In the rows, zero is written as 128.
Known rows, with every step that occurs:
fura/lemif/feda/vini: [127  87 170 181 147 125 138 128 133 106  90 101  84 125 153  91 134 103
  60 130 155 184 141 108 121 129 109 150  76 112 135 144]
nubet/lemif/feda/vini: [ 97  51 188 169 164 140 134 142 127 115 128 134  72  97 162 141 144  94
  85 135 146 139 146 135 100 112 107 133 136 113 140 109]
feda/lemif/fura: [139  88 161 144 158 104 166 168 126 162 123  75 102 142 168 124 108 140
  70  97 183 168 108  54 134 129 126  74 128 139 117 145]
feda/vini: [134 107 123 122 136 146 101 130 140 105 132 140 121 106 143 144 140 122
 127 147 129 117 146 147 110 137 126 152  98 119 148 145]
nubet/vivup/ruzomim/ziko: [122  91 144  92 140 114 110 108 140  95 118 123 150  98  93 170 126 150
 182 125 143 137  96 183 121 192 127 120 107 117 100 173]
lemif/nubet/vivup/ruzomim: [122  92 162  94 151 124 105 107 187 121 132 116 155  40  95 104 128 113
 209  88 162 152  83 203 112 152 109 110 142 129 101 124]
vini/sulupi: [117 115 128 109 130 151 127 127 158 132 125 152 135 132 152 148 156 155
 157 130 143 124 138 132 137 126 152 154 148 114 131 152]
vivup/ruzomim: [121 129 133  95 149 130 103 117 139 125 129 115 152  98  98 140 155 125
 143 132 138 141 117 160 135 152 117 114 120 129 124 143]
ruzomim/ziko/fura/sulupi: [112 107 134 148 139 118 138 109 144 147 111 139 152 148 147 144 113 104
  82 126 159 166 131  89 154  89 106 125  55 132 132 219]
vivup/ruzomim/ziko/fura/lemif: [ 87 153 173 141 153  93 129 106 118 132  92  95 149 146  97 147 147 102
  67 143 125 184 105  85 132 147 123 103  46 127 104 232]
ziko/fura/vivup/ruzomim/nubet/lemif: [ 85 119 157 145 189 130 112  68  89 172 111 158 128 126 152 136 158  69
 110 119  81 209 123 110 142 117 103  80 145 141 133 150]
nubet/lemif/fura: [ 96  76 176 140 176 112 153 155 117 177 146 116  98 131 150 149 129  99
  84 102 135 151 144  93 111 118 141  91 145 126 107 123]
lemif/fura/sulupi: [145  67 130 131 162 120 146 133 156 182 132 101 129 129 159 107 118 102
  85  83 199 184 139  95 152 100 119 117  88 132 126 169]
vivup/ruzomim/nubet/lemif/fura/ziko: [ 38 115 187 116 191 101 107  96 100 196 130  96 106 115 147 158 161  53
  80 136 126 227 111  90 133 170 129  83  68 121  88 157]
vivup/ruzomim/nubet: [ 97 138 134 101 154 122  98  85 120 134 132 121 140 111 125 119 160 129
 135 160 113 168 127 140 138 154  97 113 104 127 137 139]
ziko/fura/lemif/feda/vini/sulupi: [105  80 193 180 161 140 143 126 171 122  68 155 108 149 195 123 149 109
  63 136 172 203 153  88 130 110 108 161  88 110 147 201]
nubet/lemif/feda/vini/sulupi: [ 88  35 192 144 166 162 126 141 159 117 124 163  82 104 191 160 165 126
 119 142 156 133 161 134 106 112 131 161 154 101 145 133]
lemif/fura: [131  94 150 128 159 108 143 155 132 151 118 111 123 128 138 125 116 115
 103  87 157 164 139 101 134 125 127 116 108 127 123 135]
nubet/vivup/ruzomim: [139  98 137  95 141 131 109 103 154 119 121 130 146  91 109 143 118 130
 180 118 151 145 106 198 122 180 115 110 161 127 108 144]
ruzomim/nubet/lemif/fura: [ 70  85 176 148 184 104 150 126  94 190 152 122  91 138 181 131 134 101
  76 125 118 183 147  70 112 112 117  93 128 129 120 124]
ruzomim/nubet/lemif/fura/sulupi: [ 79  58 157 149 182 117 162 102 125 219 159 114  94 137 197 105 132  88
  56 116 147 197 158  73 134  78 110  98 110 130 122 153]
ziko/fura: [116 138 146 146 144 114 131 129 133 143 106 155 146 135 144 146 118  99
 104 127 123 153 130 102 128 108 102 113 124 137 140 164]
fura/lemif: [120 148 141 157 125 116 154 115 119 147 120  94 113 154 129 102 131 121
  85 129 123 155 123  97 128 131 142 120 108 129 101 154]
nubet/vivup/ruzomim/ziko/fura: [111 105 162 114 152 106 111 111 143 111  96 142 164 113 110 186 111 119
 153 126 140 166 101 155 124 163  98 110 103 127 110 206]
ruzomim/ziko/fura/vini: [118 139 132 122 122 131  97 125 122 115 107 149 151 137 135 185 136 105
 130 148 104 126 147  72 131 144 109 123  71 134 156 193]
feda/lemif: [134 120 140 150 126 122 153 143 122 136 128  93 106 141 152 118 116 149
  93 140 150 130 103  85 129 120 122  88 152 141 122 138]
vivup/ruzomim/ziko: [107 124 139  98 143 114 101 122 128  96 121 102 153 108  81 166 162 141
 145 136 133 132 109 146 135 166 128 120  75 119 119 172]
ziko/fura/vini: [133 145 131 120 128 147  93 119 138 140 109 158 150 124 151 158 130  85
 131 140 112 131 157  87 126 133 100 116 119 147 160 165]
fura/lemif/feda: [120 112 176 182 143 101 166 126 124 126  86  98  92 152 137  71 127 113
  67 110 154 192 124  92 139 121 109 125 103 122 121 130]
vivup/ruzomim/ziko/fura/sulupi: [109 107 145 116 161 116 109 100 154 144 109 117 172 118 113 154 146 100
  95 130 169 172 119 118 157 118  99 109  48 134 130 236]

Rows:
[117 109 165 143 150 100 148 152 110 164 111  64  96 145 165 123 102  96
  57 106 182 196  82  35 145 154 146  82  77 131  86 163]  feda/lemif/fura/ziko
[104  87 168  92 144 107 107 112 169  93 127 111 156  50  77 136 131 135
 206  99 158 142  80 189 114 163 126 117  92 116  92 160]  lemif/nubet/vivup/ruzomim/ziko
[112 112 168 148 131 116 148 146 152 133 138  80 110  83 143  75 124 138
 123 118 158 131  85  85 121  97 122  85 139 142 112 124]  feda/lemif/nubet
[ 63  84 195 146 182 110 124  91 112 146 122 120  99 101 147 118 170 107
  97 145 126 197 129 128 128 126  71  94 133 122 135 101]  vivup/ruzomim/nubet/lemif/feda
[132  86 165 149 123 112 155 129 171 133 137 102 108  82 157  86  90 141
 157  99 174 143  72 124 108 119 118  84 171 143  92 125]  feda/lemif/nubet/vivup
[ 73  98 172 133 163 112 137 139 104 185 126 102  92 134 147 163 128  55
  74 104 140 177 117  72 122 154 169  93  99 120  81 150]  nubet/lemif/fura/ziko
[127  64 164 117 196 132 122 130 107 174 123 109 117 106 123 148 152  78
 115  50 137 190 121 124 141 147 155  86 151 131 111 129]  nubet/lemif/fura/vivup/ruzomim
[151  72 144 105 172 110 115 137 102 123  94  96 145 115  97 151 146 118
 134  43 147 201 113 124 168 168 151 112  66 124 120 165]  lemif/fura/vivup/ruzomim/ziko
[153 124 134 125 164 136 100  96 125 139  81 149 160 121 114 135 145  87
 131  79 122 192 108 132 163 137 121 105 127 141 138 168]  ziko/fura/vivup/ruzomim
[140 125 132 158 141 119 132 115  94 117  82 154 137 154 131 151 120 108
 117  86 109 174 116  89 154 122 128 126  84 130 133 179]  ruzomim/ziko/fura/vivup
[ 92 124 188 169 133  85 164 112 154 132  95 124 137 110 120 111  94  98
 119  98 140 190  88  96 109 115 118 111  77 129  77 206]  ruzomim/ziko/fura/lemif/nubet/vivup
[ 61 121 163 118 168 122 110  87 105 162 159 125 118 111 134 144 168 108
 118 169  96 160 131 136 117 138 105  93 139 125 116 125]  vivup/ruzomim/nubet/lemif
[108 123 190 139 163  98 133  92 187 148  96 115 154  80 108  92 120  80
 131 101 155 201  79 146 114 138 102  89 116 141  81 191]  ziko/fura/lemif/nubet/vivup/ruzomim
[123  86 177 112 148 116 130 120 180 124 132  84 132  52 121  90 115 134
 174 106 182 150  57 155 114 147 102  67 159 144  90 141]  feda/lemif/nubet/vivup/ruzomim
[137  90 136 115 189 121 107  99  99 162 101 119 128 121 140  99 140 108
 127  68 134 237 127 116 167 150 112 103  93 130 138 133]  lemif/fura/vivup/ruzomim/nubet
[105  97 199 200 152  97 144 135 127  99  64 122 101 140 152 126 130  97
  35 132 148 201 131  62 118 123  96 147  21 112 134 209]  ruzomim/ziko/fura/lemif/feda/vini
[ 96 133 162 108 160 103 101 120 126 116  99 126 172 115  98 175 148 118
 111 140 128 160 109 119 132 141 102 107  67 126 131 205]  vivup/ruzomim/ziko/fura
[104  72 154 154 181 119 154 112  74 191 129 131  81 146 183 115 129  82
  91  75 108 212 143  74 142 118 139  95 135 129 122 114]  ruzomim/nubet/lemif/fura/vivup
[ 98  98 181 114 161  98 107 111 173 107 103 127 172  57  94 149 120 110
 181  97 153 171  78 161 116 140  94 101  86 128  98 192]  lemif/nubet/vivup/ruzomim/ziko/fura
[107  59 167 116 190 113 125 137  88 148 120  95 120 111 108 171 153 103
 114  58 134 183 114 111 141 157 165  91 100 123  99 154]  nubet/lemif/fura/vivup/ruzomim/ziko
[ 91 161 166 171 137  92 155 121 111 137  90 112 131 178 127 138 121 111
  54 137 120 181 121  53 129 124 126 113  59 125 110 217]  ruzomim/ziko/fura/lemif
[126 108 146  83 136 134  77 103 149 105 101 157 174 100 111 198 122 109
 186 132 126 135 127 150 124 192  91 108  96 133 130 214]  nubet/vivup/ruzomim/ziko/fura/vini
[ 81 150 184 167 140  82 153 123 141 135  97 102 134 119 112 109 131  94
  85 110 127 183  96  58 121  94 130 114  39 128  97 203]  ruzomim/ziko/fura/lemif/nubet
[ 97 104 140 130 167 142 104  69  87 160 134 132 109 115 137 124 166  95
 130 119  87 183 126 138 142 146 131  91 152 129 125 112]  fura/vivup/ruzomim/nubet/lemif
[143  75 144 100 142 160 127 159 155 159 127 108 111 137 203 150 144 156
 128 117 178 133 146  44 143 147 145 104 143 134 147 168]  feda/lemif/fura/vini/sulupi
[102 134 152 141 139 100 134 134 116 118 100 141 147 143 132 168 120 119
 101 135 122 149 125  87 125 110 111 124  72 126 131 196]  ruzomim/ziko/fura
[153  95 147 121 143 135 126 167 132 156 127  80 108 129 179 129 119 124
  93 109 157 141 135  41 133 148 120  79 124 145 135 145]  feda/lemif/fura/vini
[110 116 151 127 151 105 121 142 115 158 104  97 113 129 139 139 113  74
  92  93 157 193 109  79 141 162 150 120  56 120  94 157]  lemif/fura/ziko
